Each row was made from one path, in order. Every step used is in the known rows, and no mark comes twice. Write each row's path.
Known rows:
fezotek/nafo: [-20   5  -7  10  -3  12 -13  -7   0  -6   1  28  -3  -1  12 -14  -4 -16
 -10  -7  11   1   5  13  -1]
kolub/kisof/zoto/nalip/vegaz: [  8  10  -5  -7  -5   7  -3  19 -15  -8 -35 -19 -10  22 -20   2  -1 -21
  -1  10 -19 -21  -8  -5 -15]
fino/kolub: [-14   3 -17  16  -2  15   1  11   3 -19  12  42  -4  17  -6 -31   2 -53
 -21 -14  13  -1   2  13   8]
guzub/vegaz: [ -3  -3 -21  14   3   1 -19  -6   2 -13 -17  27  -8  -1  21 -13  -6 -45
 -19  -7  -8 -14  -1  10 -13]
nalip/zoto/kisof: [ -6   1 -18  -4 -19   1 -22   0 -13 -16  24 -41   6  -1  -2  11  -1 -22
   0   3 -22 -25  -1   1   2]
digu/kisof/zoto: [ 28  -1  -3   3   3   3  -8  21 -21 -25   6 -13 -18  24 -32  -8   7 -23
  -3  -9  -1   0   3   6  -9]
digu/kisof/zesu: [ 27  -7  -9   2  20   9 -12   2  -6 -17  -1 -17  -5  15 -35 -16   9  -1
   1  -5  24  -3   9  13  22]
kisof/zoto: [  9  -2   7   0  -9  -6 -20  -8 -18 -19  19   9  -7  16 -12  -6   5 -28
 -11 -11 -22  13   0   7 -21]
fezotek/nafo/zesu: [-15 -10   6  16  -2  10   1  -4  17   5  11  18  -4 -18  27  -6  -1   3
  -6 -10  23  14   3   7  17]
kisof/zesu/nafo: [  7  -6   7  -7  11  -1 -13 -38   2   6   4   2  14   6  -7  -7  -1  18
  -9  -1  10  36  17  12  -3]
zesu/nalip/zoto: [-11   3   0 -19 -14  -9 -25  -3  -3  -4   3  -8  10  -6  13   1   1 -15
  -1   6 -17  -7 -12  -4 -13]
nafo/zesu/nalip/vegaz: [ -9  12  -3 -10   0  -7  12  27  24  16 -41  21 -11  -8  31 -17  -2 -14
  -4   1   6 -10 -19  -8   7]
kisof/zesu/nalip: [  3   3  11 -11   9  -8 -14 -31   7   1 -13   6   8   6  -1 -13   5   9
  -2   0   0   3   2   4   7]
kolub/kisof/zesu: [ 28 -13   9  19  13  10 -33 -29 -12 -20  25   4   4   8 -29 -10   5  18
  -6  -1  21  -2  11  15  23]
fezotek/nafo/zesu/nalip/zoto/kisof: [-17  -6  10  -7 -18  -1   8 -17  19  12  -9 -49   7 -25  39  26  -4  33
  14   8 -15 -20   1 -15  25]
zoto/nalip/vegaz: [-29  23 -31 -18  -2   8   6  39   8   8 -47   1  -3  13   6 -14  -3 -49
  -6   5  -4 -24 -14   0 -13]
zesu/nafo: [ -9  10  -5   1   2   3  -5  -4  -3   7  13  23   6   7   9 -11  -7 -10
 -15  -3  19  24   8  10 -21]
nafo/zesu: [ -2  -8   2  14  -1   3  -4  10  10  -2  28  17  -2  -8  15 -11   3 -16
 -12 -12  25   7  -5   6  11]
fino/kolub/kisof/zoto/nafo/zesu: [ 15 -24  18  25   3  13  36  -3  -4 -17  28  23   1  11 -15  11   1   1
  -8  -7  18  29  18   3  10]
zesu/nalip/zoto/kisof: [-10  11  -8 -17 -17  -6 -13  -5  -4  -4  -1 -41   9   1  12  12  -3  -4
   5   9 -27 -32  -6 -10   0]
fezotek/nafo/zesu/nalip: [-19   0  16   5   0   2  13  -8  26  16 -14  20  -2 -18  41  -3  -2  21
   0  -4  20   3   0  -5  15]
fezotek/nafo/zesu/nalip/vegaz: [-23  11   1  -7  -3   0  15  12  30  21 -57  27 -13 -17  43 -13  -6   6
   1   3   6  -5 -11  -7  13]
kolub/kisof/zoto: [ 29  -6  16  21  -3   4 -28 -11 -28 -28  33   9  -9  17 -26  -1   4  -6
 -10  -5  -2   1   4   7  -8]
zesu/nalip/digu/kisof: [ -5  21 -21   8  18  11  14  27  -1  11 -21  22 -12   1 -12 -13  -6  11
   8   5  15 -20  -5  -6   2]
digu/nalip/zoto: [-10   2 -11 -13 -26 -16 -31   4  -4  -3  25 -37  11  -3  -2   0   6 -31
   1   0 -21 -17 -17   9 -14]
nalip/digu: [-20  10 -21  19   4  10 -10   3  -8   6  16  47  -4  -9  -5 -12  -7 -13
  -7  -4  -3   3  -3   6  -7]

Which path is each row?
[ 23 -10   1 -24   7  -5 -21 -10  -1 -10 -19 -54   7   2 -23   3   9  18
  15  11  -4 -10   1  -2  17]  digu/kisof/zesu/nalip/zoto
[-20 -11  -3 -17 -22 -17  14  10  11  16  27 -38  24 -19  14  24   2  -4
   9   4  -4  11  -8   4 -14]  digu/nalip/zoto/nafo/zesu
[ 12   7   2 -25   9 -10  53  43   9  11 -58  -8 -14  10   1  10  -2   5
  14   8   2   7  -3 -13 -13]  digu/kisof/zoto/nafo/zesu/nalip/vegaz
[-17  -2  16  -3   5  -9  43 -10   5  30  -8  29   6 -15  13  26  -7  35
  11   5 -20  35   4 -15 -23]  kisof/zoto/nafo/zesu/nalip/digu
[ 15  -9  34   4   5  -5  29  -7  -3   4  13   8   7   2   4  24  -2  37
   5   5  11  19   8  -9 -10]  kolub/kisof/zoto/nafo/zesu/nalip
[ 19  -3  10   8  13   0  25  14   3  14 -16  -4 -18  -9  -9   7   1  34
  14   1  -5   4  -3 -18   6]  nafo/zesu/nalip/digu/kisof/zoto
[ 23  -3  19   8  14   1 -22 -33  -3  -8   2   4   6   9 -16  -8   3  33
   0   6  16  -9   6   4  19]  kolub/kisof/zesu/nalip
[ -8   5   1   1  14  -3  -4 -35   6  19 -19  25   6  -8  -6  -8  -2  33
   7   6 -14   7   2  -2   6]  kisof/zesu/nalip/digu
[ 23   4   2 -11  21   0  -2  -1   4  -5 -24 -19  -3  16 -22 -14   7  17
   6   2  21 -12   6   2  20]  digu/kisof/zesu/nalip
[ -7   0  12   2   1  -5   6   7  20  11   5  17   0  -8  28  -9   2   1
  -5  -6  20  -1 -10  -5   8]  nafo/zesu/nalip
[  0   5  -9  15  19   9  27  31  14  21 -14  12 -12 -16   3  -5  -3  28
  11   2  26 -10  -6 -13  19]  nafo/zesu/nalip/digu/kisof
[ 12  12  -3   1  11   0   9  12 -13   4 -23   7 -17   8 -24   0  -2  15
  11   4 -19  -4  -2 -11 -12]  zesu/nalip/digu/kisof/zoto
[ 16   3 -12  14   9   9  -1  16 -23  -7   0   6 -20   8 -38  -2   0  -1
   5  -2 -14   4   3  -1 -10]  nalip/digu/kisof/zoto
[-18   4   1  14   7   1  16   3  18  28   0  35  -1 -25  24  -4  -5  23
   2   1   6   3  -9 -11   7]  nafo/zesu/nalip/digu
[ -9  10 -19 -11 -29 -14 -18   1  -5  -4  21 -71  10   3  -5  12   3 -22
   7   3 -32 -41 -10   2  -1]  digu/nalip/zoto/kisof
[-16 -20  -2 -10 -11  -2  11   8   3   4  31  -7  20 -22  15  23  -1  -5
   2   3   7  26   0   2  -8]  nalip/zoto/nafo/zesu
[ -5   1   4 -10  -4  -5   7  -2 -19 -10  14  20   6  17 -10  11  -2 -22
  -6  -5 -13  30  10   8 -37]  kisof/zoto/nafo
[ -1 -15  17  -4  -4  -7  24  -1  -3   1  23  10   6   0   4  19   1  -3
  -2  -7   0  39   8   2 -19]  kisof/zoto/nafo/zesu
[ -4  -5   5 -10 -16  -8   3  -2  12   6   8 -51   9 -16  27  20   0  14
   9   6 -13 -22  -7 -16  19]  nafo/zesu/nalip/zoto/kisof
[ 15  -4  11   9   2   3   2  -6 -29 -19  29  20   4  18 -24  14  -4   2
  -4   1   3  17  14   8 -25]  kolub/kisof/zoto/nafo
[ 10 -13  -6 -13 -10  -2 -31 -35  -9 -15  13 -62  14  -1 -18  15   5   5
   7   5 -30 -13   9   4  20]  nalip/zoto/kisof/zesu
